Each row comes from the steps of one path. Every step used is in the known rows, and no mark comes twice. Write the path behind each row, first mark first.
Known rows:
mola bese pilom roze: [  0.6 -49.4   1.4  24.5 -43.0  12.9  -4.6  19.7  15.7   0.8  -1.6  38.7
  19.6 -42.1 -22.4  -4.7   0.0]
mola bese pilom kovud: [ 16.8 -13.9 -23.6  -2.3 -42.5   5.1 -17.5 -10.5  -2.6 -24.3 -11.2 -10.1
 -31.4 -13.7  43.8  -1.1   5.3]
desu mola bese: [ 23.2  15.2 -12.4   5.3  41.3  59.0 -46.6  52.6  63.3 -24.5  -3.3  -8.9
 -28.4  -9.0  -3.9 -12.6 -39.8]
pilom roze bese mola: [ 27.7 -28.3  -9.0  46.4   8.0   3.2 -14.8  18.1  20.6  11.4 -28.5  -7.6
 -31.9 -21.5  40.5  34.6 -26.3]
bese pilom roze mola: [  2.9 -65.6 -17.4  29.8  11.7 -11.5  33.3   6.7   6.1  -6.6 -24.0  -7.9
  -8.7 -14.6  -0.1  26.1  -6.4]
desu mola: [ 11.4 -25.8 -12.0  30.2  30.1  35.0 -33.2  29.7  53.4 -35.1 -33.2 -37.2
 -51.2  11.2  -4.3   2.0 -27.3]
roze bese: [-20.9  26.6 -19.1  16.5  51.2  17.8 -34.2  23.3  32.5  15.9  26.1 -17.7
 -15.1 -22.1  42.5 -20.0 -17.4]
desu mola bese pilom kovud roze: [ 22.6 -36.1  -3.0  23.2 -47.5  30.8 -16.6  13.2  26.2 -11.0   7.3  -2.5
 -18.0  -9.6 -22.3 -10.4   3.4]
mola bese pilom kovud roze: [  3.2 -26.5 -10.6  13.0 -52.4  19.1 -10.8   5.3  16.1   0.3  17.4  17.3
   1.6 -12.9 -22.5  -9.0  12.4]
pilom mola bese: [  6.9   7.6 -25.9 -28.2  46.2  38.0  -7.5  45.9  50.8 -15.1  -1.2  35.2
 -29.8  -5.4  10.7  22.0 -14.4]
roze desu mola bese pilom kovud: [ 20.2 -19.1 -17.3  21.9 -22.2   5.7 -33.1   5.0  -1.9 -21.2 -23.0 -42.3
 -40.9 -11.5  43.0   9.0  11.8]
kovud roze pilom mola bese: [  0.8  10.3 -22.8 -14.8  44.4  19.1  -6.0  52.9  40.7  -8.5  27.9  42.6
  16.3 -15.4 -12.0 -11.0 -16.8]
pilom kovud: [  9.6 -25.6  -8.8  18.2  -8.8  18.3  -5.7  -4.1  17.7 -25.1 -35.7 -26.9
 -44.1  -4.2  48.7  50.8  15.9]
kovud mola bese pilom: [-11.1  14.1 -40.8 -10.9 -18.4   2.0 -30.7  23.8  -1.9  -4.4  -1.3  18.3
  -2.9  -7.9 -27.3 -38.0 -12.2]
roze desu mola bese: [  3.0  19.6 -13.1  25.8  60.2  47.3 -56.9  62.1  52.8  -7.2  -6.8 -21.8
 -19.0 -12.2  -5.1   3.0 -24.0]
mola bese: [ -7.8  29.9 -23.6  -9.7  34.9  42.5 -38.2  41.1  49.0  -7.1  11.6  23.0
   0.9 -13.2  -4.5 -10.2 -27.4]
pilom roze desu mola bese: [ 12.9  -8.4   8.4  42.4  42.3  50.5 -43.1  67.0  55.2  -1.6 -12.4 -11.4
  -8.7 -30.8 -11.1  23.8 -13.7]
bese pilom kovud roze: [ -7.9 -45.5 -10.5  22.2 -58.5   5.9  -3.5  -7.1   7.8  -3.0   2.7   5.9
  -6.1  -3.6 -22.2  -0.5  19.8]

Write each row's path:
[ 20.7 -59.3   9.3  33.3 -37.6  23.1 -11.3  27.2  25.7 -12.7 -10.6  18.5
   0.3 -39.3 -21.8  -7.4  -9.0]	desu mola bese pilom roze
[  6.2  18.7 -24.9  -3.1  58.1  41.7  -6.4  48.7  50.9   7.1  25.4  16.7
   9.0  -9.6 -26.1  -0.3 -29.5]	kovud roze mola bese
[-13.2 -74.0   1.3  35.7 -50.2  -5.0   5.7   3.8   6.2  -3.0 -19.3  25.9
  10.3 -31.0 -22.1   5.6   8.7]	bese pilom roze
[-12.3 -26.8 -40.9 -16.3  13.7 -18.1   6.4   6.4   5.3  -5.8   1.5   8.5
 -48.7   1.5  38.4 -11.8   0.3]	roze bese pilom mola
[-33.7  -9.7 -13.2  41.2  -7.9   2.4 -32.0  25.4   4.5  26.5   6.5  -5.2
  14.7 -13.9 -21.3  18.3  31.0]	mola bese pilom kovud roze desu
[  3.4 -38.6 -23.6  10.8 -49.5 -13.0  -8.1 -26.3 -12.7 -27.2 -27.8 -24.4
 -40.9  -1.3  43.8   8.7  15.8]	bese pilom kovud
[ -4.8 -63.0   4.9  71.0   5.4   6.6 -30.7  35.3  21.5  -6.9 -39.5 -38.9
 -23.0 -13.3 -17.6  20.9   5.3]	bese pilom roze desu mola
[-13.2  -7.0 -28.0  19.7 -11.4   7.3 -50.0  31.5  17.1   1.2  14.6   0.1
   1.0  -6.6 -41.6 -52.8 -16.8]	kovud roze desu mola bese pilom
[-29.0   3.8 -39.8   5.2  -6.7 -22.4 -34.3  -5.4  -6.0   8.4  27.0  -9.4
  -9.6 -13.8  26.4 -66.2 -16.8]	roze bese pilom
[  2.0  17.8 -29.7 -21.8  55.3  12.1  -8.7  48.5  34.9 -19.5  13.9  30.4
   1.6 -13.9  16.0  -5.1 -21.9]	roze pilom mola bese
[ 11.4  -4.1 -16.9  19.8 -19.2   0.7  -3.8  10.7 -19.5   2.0 -31.0 -39.7
 -43.8 -16.3  32.8  25.8  27.5]	roze bese pilom kovud mola
[ 26.6 -17.0 -30.0  -3.8 -18.0  -0.8  -1.3 -10.1  -6.1 -24.8 -13.3 -25.9
 -37.7  -8.1  53.0   9.6   0.8]	roze mola bese pilom kovud
[ -5.9   4.5 -52.6 -13.9  12.0  -8.6 -15.9   8.5   4.7 -11.1  11.7   4.8
  -6.2  -1.1   2.9 -44.0 -31.7]	roze mola bese pilom
[-32.9 -28.6  -0.9  53.4  -2.0  -3.5 -20.8  45.6  -5.8  30.4 -24.3   6.3
  23.3 -37.9 -34.5  37.6  32.6]	kovud mola bese pilom roze desu
[-17.1   8.4 -43.9 -12.7 -19.6  -3.8 -37.8   8.9   7.9 -11.2  15.3  24.6
   2.5  -7.5 -10.0 -57.0 -24.5]	mola bese pilom
[-15.9 -20.6 -12.6  54.0  52.3  19.8 -47.0  43.6  39.3 -12.9 -38.7 -53.2
 -39.3   8.2  -6.5  23.3  -8.0]	roze desu mola
[ 21.2  33.9 -11.8   4.3  24.2  27.2 -17.8  47.9  13.2 -11.4 -10.8  -8.9
  -0.2 -30.0  15.0  19.6   0.5]	roze pilom kovud mola bese
[-15.3 -47.9 -43.6 -19.3  -5.5 -21.5  13.4   1.8   6.8 -23.7 -24.1  21.4
 -48.0  18.9   8.5   4.8   4.2]	bese pilom mola
[  4.9 -44.9   5.7  26.7 -42.6  15.7   1.1  31.8   7.1   5.0 -15.7  34.5
  14.9 -42.6 -34.3  10.6   8.8]	kovud mola bese pilom roze
[ 24.6  27.8  -8.1   0.5  16.0  49.8 -17.3  47.5  24.9  -5.7 -23.7  -3.9
 -24.2 -21.7  10.1  42.2   7.6]	pilom kovud mola bese
[-38.3 -34.0  -4.3  50.8  -1.8  -6.0 -27.3  33.9   3.0  25.4  -9.5  10.5
  26.4 -36.2 -19.8  22.4  22.4]	mola bese pilom roze desu
[ 25.4   8.8 -16.7   0.5  42.5  43.6   3.8  38.5  42.8  -0.1  14.1   0.2
  -6.7 -14.2   1.8  22.6 -15.6]	pilom kovud roze mola bese
[ -3.0 -46.9  -5.3  62.1  -3.8  10.0 -35.9  25.5  19.1  -6.4 -24.0 -51.3
 -34.3   3.4 -18.2  12.1  11.2]	bese pilom kovud roze desu mola
